Each row comes from the steps of one path. Every step used is in the known rows, and no mark comes twice. Write the path behind each row, first mark first.
Known rows
h/j/c: [ -9  11 -33  15 -23 -20  -2   4 -21  -1   9   1 -12  -9 -23  -8  -1  -8
  -5   9  26  -5 -25  -9   8  21  -1  -3 -41  -3   8]
c/j/h: [ -5  13  10  22  -9 -27   2  11 -12  16   2  10 -20   6 -15   1   3  11
  -2   5  41  -2  -5 -20  17  -1   9  30 -25 -43 -10]
p/j/c: [  2  -3 -19  17   3   4  -3   2  26 -10  -1  -6 -21  -8  -5   6  -7  -4
  -7   6   5  -8 -15  -7 -10 -14  13 -16 -31  22  23]
h/j/c/n/z: [  6  10 -20   4 -31 -48 -11   3  12   2   5 -10  12  17 -26   5  -9  -2
  10   4  13   4 -31  24   5  47  -1 -23 -32  50   0]
y/r/b/z/n: [ 19   0  -6 -16   2  32   7 -15 -42  -7 -17  36  13   5  43  -5  21  28
  23 -33 -36  -5  47   1  21   2 -12 -24  37  65 -12]
p/n/c/j: [ -9 -10  15  11  -3  -4  -9   1  29  18   4   3  -7  27  -7 -17  -1 -14
  22  -4  12  -1  -8 -14   2 -28  12  -3 -27  -7   0]
y/r: [ 17  13 -26 -28  31  22   9   0 -24   4  -7  -6 -15 -13  27   5  11   2
   9 -14   1 -14  12 -19  17  17  -4   7  27  11 -30]
p/j/c/n: [  8 -10 -32  19 -13 -46   5   2  26  -9   0 -13  -8   4 -11   9 -13 -11
 -11   7  -1   2 -33  16  -4   6  13 -16 -33  45  13]
z/n/c/j: [-16  -3  20  -1 -18 -29  -4  -1  -5  -5   7  25  -3   5 -21 -14  13  13
  10  -5   2  -7  14   2 -18 -17   4  -9  -1 -27   0]
c/n/p/j/h/e: [-11   4  -6  20 -31 -41  10  -7  31  -2  14 -37  -1  10 -28  12 -16  -4
 -21  26  22  13 -26  17 -16 -13   5   1 -30 -19   6]
e/c/j/h: [ -6  14   4  18  -3 -45   9  22 -20  10   4   2 -21  -3 -32   4  -2   6
 -14  10  46   9 -10 -24   3   5   8  28 -39 -34 -13]
y/r/n/c/j/h: [  9   9   1   0  18  -3   0   3   2   8   1  -9 -16  14 -12  -1  27  56
  10   3  31 -19  13 -23 -18 -30  15  -1   0 -20 -30]
b/z/n: [ -1  -9   5 -10 -22   1  -4  -7 -25 -17  -6  29   8  -8  22  -8   2  11
  13 -17 -31   1  17  10  14   3  -8  -8  15  17  11]
h/j/c/n: [ -5   4 -45  18 -42 -66   6   3 -14   2   9  -8   0   7 -28  -4  -8 -17
  -9  11  20   5 -42  12  14  43  -2  -3 -42  24  -2]
z/b/r: [  7 -10  16 -10  29  57  -2  -2 -13   8 -11   8   7 -15  33  -7   2 -25
  -6 -20 -25  -1  16   6  22  -8 -12  32  46 -19   4]
e/h/j/c: [-17  17 -30  10  -4 -32 -13   2 -58   2  17  12 -15   7 -34  -7  -1 -29
 -19  13  43   1 -33 -14   8  13 -12  -1 -43  14   9]
r/n: [  6  -5 -12  -9   5  21   9   1  -2 -10  -4   6 -15 -16  27  -2  11  14
   3   4 -10 -21   8 -21  -2  11   8  -5  17  -5 -21]
e/h: [-10  13 -12 -18  27   0  -5   0 -54   2   5  19 -17   2   6  -1   0 -27
 -12  -1  15  -4  -5 -20  11   3 -11  10  11   9  -4]
h/e/c: [-14   7 -21  -2  19  17  32   8 -20 -10   7 -10  -6 -40 -16   4  -6 -22
 -14   7  13   4 -11 -24   3   9 -11  10 -15 -23 -18]
z/n/c: [-10   0   9 -10 -11   0   0  -3  -7 -11   5  13  -3  -4  -3 -12   8  19
  12  -9 -20  -7  10   8 -18 -14  -3 -17  22 -26  11]
h/e/c/j: [-20   4 -13   3  13 -16  27  12 -16  -3  10   2 -10 -31 -32   0  -1 -28
 -17  12  33   5  -9 -28   4   5  -3  18 -40 -23 -29]
z/n/p: [-12  -2  16 -17 -30 -15  -8  -5 -16 -10   8  15   3   2   4  -7  11   4
   5   5 -18  -5  16  -2 -20  25   0 -11  14 -28   2]
r/n/z/b: [ 28  -8  29 -16  27  44  -9   1   8  -8 -12  11  14 -10  28   7  12  24
  26 -10 -29 -19  38  -3  -3  -7   1 -20  38   9  -6]
c/j/h/e: [-19  12   3  32  -5  -3  19   7  -8  11  12   1 -11  -7 -28   1   3   1
  -8  13  52  -2  -5 -24  23 -12   3  32 -38 -58 -18]
c/j: [ -5   2  -5  -5   1 -19   2   5 -18   7  -1  23 -17  -4   0  -3   5 -14
   0   0  19  -8   3 -22  12  12   8  16 -13 -13 -17]
b/r/n/p/j/h: [  2  -5  25   1 -11  29 -16  -7  51  -4   0 -27 -14  16  16   2  -1  26
 -19  18  -5  -7   1   6 -42 -30  20   6  18 -18  14]
h/e: [-13   5 -19  -1  12  33  23  -1  -9  -6   7  -4  -7 -31   2  -1   0 -19
  -5   4  10  -8  -2 -19  19   3  -6  13  -1 -31 -16]
z/b: [ 11  -4   2  -1  22  21   4   3 -33   1  -7  15  -1 -22  17  -1   2 -11
   4 -11 -14  -5  19 -10  23  -4  -8  16  21 -26   3]
n/z/b/r/y: [ 19  -2  17 -29  60  92 -17  -4  10  16 -27   6  24  -7  47   3   5  26
  10 -20 -35  -5  36  13  10  -8  -7  17  74   7   1]
b/r: [ -3   0   1 -16  15  48   0  -1   5   6  -6   0  -8  -9  33  -6  -1 -22
  -7 -11 -13  -5  -2  -1  12  11  -3  26  37 -10  -4]
p/j/h/e/c: [ -6  13  -7  29   9  -3  25  10  13  -8   8 -33 -20 -27 -32  14 -19   1
 -26  14  33  12 -21  -9 -12 -39   0  11 -40 -26   5]
b/r/y: [ -3   1 -24 -23  35  67   0  -5   5  12 -18   2  -4 -14  45  -5   2  13
 -14  -6 -15  -8   6  -4  10   7   1  31  54  -8 -11]
c/n/z/b/r/y: [ 24  -8   4 -25  40  46 -10  -5  16  17 -27  -2  35   8  43   7  -2  15
   6 -22 -41   7  20  35  16  13  -9  13  72  33  -8]
p/n/z/b/r: [ 21 -14  52   1  29  81 -22   0  48  22 -13  -9  27  29  46  -4  -7 -20
  32 -32 -37   6  20  16  26 -18  -7   6  38  16  10]

Write each row's path
[  1 -24  31  -5  27  36  -9  -4  10   3  -7  16   9  -1  11 -17  19   5
   0  -8 -18 -12  25   0 -17 -43   5  12  34 -24  -4] : z/b/r/n/c/j
[ 22 -10  27 -20  21  25 -10  -2  20  10 -14  -3  31   9  29   6  -7 -17
  11 -25 -38   9  10  39  18  12 -11  11  54  34  -1] : c/n/z/b/r
[ -1  -6 -35  12 -16 -34  10   7   2  -1   2   1   3   5  -7   3  -2 -13
  -3   4   3   0 -29   4  17  43   4  -5 -22  18   0] : j/c/n
[  4   4  -2   7 -36 -63  -9  -3  26   3   5 -25 -10  21 -15  12 -16   4
 -13  20  12  12 -23  20 -22  -2  12  -1 -15   1  17] : c/n/p/j/h
[ -3  -9  13  -3 -12  26  -4 -17 -22 -12 -10  45  13   3  17 -18  13  24
  22 -20 -44   0  33  14  -9 -27 -10 -36  26  37  31] : r/b/z/n/c
[-14  10   7  16 -15   7   1  -7  25  -5  14 -29 -14  -5 -23   8 -10   4
 -18  26  27   2  -8  -7 -23 -33   7   4 -27 -45  19] : n/p/j/h/e
[ -2  -5  15 -10 -29 -26 -13 -11  17 -17   6   1  -8   2   1   0   0   2
  -3   6 -19  -3  13  11 -39 -13   9 -25   5  -5  15] : z/n/p/j
[-11  21 -21 -10   2 -29 -12  -3 -67   5  12  14 -19  -2 -13  -7  -5 -34
 -17   6  34   2 -20 -10  10   5 -18  12 -10   5  -6] : e/h/j
[-14  14  -3  28   1  26  21   4  -7   3  10 -12 -10 -14 -12   4  -2   3
  -8   9  32  -2 -11 -18  24 -10  -5  23 -14 -57  -6] : j/h/e
[  4  -7   6   2 -22  21   3 -13 -31 -11 -14  49  12   2  33 -11  10  15
  17 -20 -39  -1  35   6  15   0  -9 -21  20  42  12] : r/b/z/n
[-14  11  13  14  -2 -22  -6   7  -1  14   5  10 -19  11 -30  -6   5  20
   3   7  37  -2  -7 -12  -7 -29   8  13 -21 -48   8] : n/c/j/h
[ -6   5  -8  -8  10 -35  11  15 -25   2   0  14 -16 -16 -19   0  -1 -18
 -10   5  22   4  -5 -25  -2  18   4  14 -24  -7 -21] : e/c/j
[-14  15  -7  23   8   7  30  14 -15  -2  10 -21  -8 -27 -28   7  -7   3
 -20  13  35  10 -19 -22   8  -6  -6  23 -29 -51  -9] : j/h/e/c
[ -9 -10   5  10 -37 -29 -17  -4  28 -21  10   0  -2   7 -18   0   4  10
  -4  13 -10  -4   1   7 -40  -4  15 -35 -27  -2  33] : z/n/p/j/c
[  3   1 -33 -12  -1 -51  22  11 -20  -3  -2  -8  -3 -15  -7   8 -12 -22
 -13   1  -4  14 -23   4   4  42  -4   4  -3  20 -21] : e/c/n
[  1 -10   1 -15  15  56   4  -2  18  -4  -7   0  -6  -7  43  -7   8   2
  -6  -4 -22 -17   5  -7  -3   7   6  14  42  -1 -17] : b/r/n
[ -2   7 -22  31 -10 -47  32   8  14  -6   8 -42 -10 -15 -37  18 -24  -8
 -29  15  27  22 -38  12  -5 -20   0  10 -41  -2  -7] : p/j/h/e/c/n
[ 24  -8  40   5  20  45 -18   2  27  15  -9  -3  19  19  29   2  -5  -7
  40 -24 -24   1  21   1  25 -14  -3 -11  12  13   7] : p/n/z/b
[ 10  -1   2 -32 -12  18  -7 -20 -32  -7 -10  31  20  14  35  -7  25  21
  22 -17 -37  -3  53  -1  -3  17 -10 -34  34  54  -2] : y/r/b/z/n/p
[ 17 -15  18   3  17  24 -12   4  31   7 -10  -1  37  18  11   6  -2  -9
  10 -18 -29   8  -1  36  18  26  -6  -1  21  40  17] : j/c/n/z/b/r
[  8  -1 -12 -27  28   6   3  -3  -1  -1  -2   0 -12   3   3  -6  28  34
  13  -2  10 -26  21 -23 -22 -19  11 -15  14   7 -39] : y/r/n/c/j
[ 18  -3  37 -22  41  72 -18  -1  15   9 -15   4  21  -3  35   2   1  -8
  16 -26 -33  -3  25  19  14  -6 -13  14  55   4   9] : n/z/b/r
[-10 -11  11 -25 -34 -12 -20 -14 -20 -17   1  27  16   1  11 -10   6  10
  11  -3 -33   4  21  10 -12  14  -7 -17  14   7  19] : b/z/n/p
[-29   6  26  37 -24 -18  12   1   6  -1  19   6   2   4 -47 -10  11  30
   0   6  35   1   1  -2  -7 -42   0   7 -26 -71  -2] : z/n/c/j/h/e
[ 13   1  27  -3   7  37 -14   3  44  14  -5 -11   7  27  28   2  -8  -7
  39 -15 -12  -3   3  -3  16   2   3 -18   1  24   0] : p/n/z
[  2 -14  11 -26  -1  37 -17 -13  49 -11  -3 -17 -10   0  31  -2   1   0
 -16  14 -26 -13   6   5 -47 -17  17  -9  32  14   6] : b/r/n/p/j
[-14  -3  31  16 -30 -32 -17  -3 -11  -3   2  28   5  20 -27 -14   8  42
  13  -7   8   8   9  15  -7 -39   2  -3 -16 -19  28] : b/z/n/c/j/h
[ -1 -14  16 -21 -35 -20 -26 -19  11 -24  -2  13   6   2   9  -3  -6  10
   3   0 -36   4  18  23 -31 -21   2 -31   5  33  36] : b/z/n/p/j
[-25   0  22  51  -9   7   7   3  37  22  16 -20  -2  27 -34 -11  -3   1
  11   8  45   6 -17 -15  12 -50   8  12 -52 -49   1] : p/n/c/j/h/e
[ 22   3  29 -16  32  36 -12   2  -5   3 -11  12  12 -10  19   7   1   4
  24 -16 -22  -6  29   3  12  -2  -7  -6  30   1   7] : n/z/b
[  5  -6 -14 -18 -22 -53  -6  -9  22  -5   2 -16  -8   8   0   8 -15 -22
 -11  14 -12   5 -12  19 -27   9   9 -13  -2  28   7] : c/n/p/j
[ 26  -1  10 -16  19 -29   3  11 -15  -1 -11  -3  24  -5  -4  15 -11 -10
  10 -13 -23  16   7  22   4  24 -12 -10  14  33  -7] : e/c/n/z/b
[ 22   7  -2 -11   3   3  -8  -7  24  -6   0 -36 -20   9  10  12  12  49
  -2  16  11 -15  14 -12 -36 -23  19 -14   6   1 -17] : y/r/n/p/j/h
[  0  17   2  12   0 -24  22  14  11   2   7 -33  15  -1 -33  20 -15   9
  -3   7  23  20 -25  13   6  18  -7   1 -20   3 -15] : j/h/e/c/n/z
[-10   1 -34   0   0 -29  39   8 -17  -9   7 -18   6 -25 -20   8 -12 -32
 -20   8   6  15 -27   0  10  30 -11   7 -16   2 -28] : h/e/c/n
[-11   1  28  37 -11 -12  -8   6  28  26   7  -7 -10  41 -19 -11  -2  13
  18   1  35   6 -13 -12   7 -38  14   9 -40 -37   9] : p/n/c/j/h
[  5  -2  -9 -10   4  34   3 -11 -27  -2 -17  39   1  -5  36  -7   3  -3
  13 -13 -26  -1  22 -10  21   1  -7 -12  16  50  14] : r/b/z
[-13  11 -45  12 -20 -77  -7   1 -51   4  17   6  -3  23 -39  -3  -8 -35
 -22  13  37  11 -47   7  14  34 -12  -3 -43  43  -1] : e/h/j/c/n
[ -6  -5 -12   2 -11 -11 -17  -2  30 -11   6  -7 -13  -1 -15   4  -2  -4
  -9  22   3  -7 -12  -7 -35  -3  17 -24 -34   7  32] : n/p/j/c
[-10  -8 -26  -3 -28 -49  -5   1   6  -3   9  -1   9  18 -16   2   2 -14
  -5  20   0   3 -25   2  -7  55   7 -16 -23  10   8] : j/c/n/p
[  8  -9 -10 -12  48  75  -3  -5 -13  14 -23  10  11 -18  46  -6   5   8
 -10 -15 -28  -3  26   0  18 -10  -6  37  62 -20  -3] : z/b/r/y
[ 17   1  -6  14 -17 -43 -12   3  -7   4   1  -5  26  13 -26   4  -7  -7
  13  -4   2   9 -11  31  14  29 -10 -19 -22  34  11] : h/j/c/n/z/b
[-10  10 -21  26 -10 -35  37  13 -18   0  11 -28   2 -12 -33  12 -14  -7
 -23  12  29  21 -34   0  13  18  -9  22 -30 -26 -19] : j/h/e/c/n
[  4 -21  25 -22  12  51 -12  -9   4  -4  -5   5  15  -2  35  -8  16  -3
  -5   2 -35 -11  28  -2 -17   1   2  11  53 -24   3] : z/b/r/n/p
[-10  -5 -26  -9 -13 -51  17  -4  18 -16  12 -36   1 -14 -32  12 -20 -35
 -29  26   3  19 -25  12 -35   5   0 -12 -30  20  -3] : h/e/c/n/p/j
[ 10   0 -10  -1  -6 -19  -6   8  24   0  -1  -3  14  16  -6  12  -4   6
  16  -1  -5  -1 -18  15   7  45   5 -27 -14  49   4] : j/c/n/z
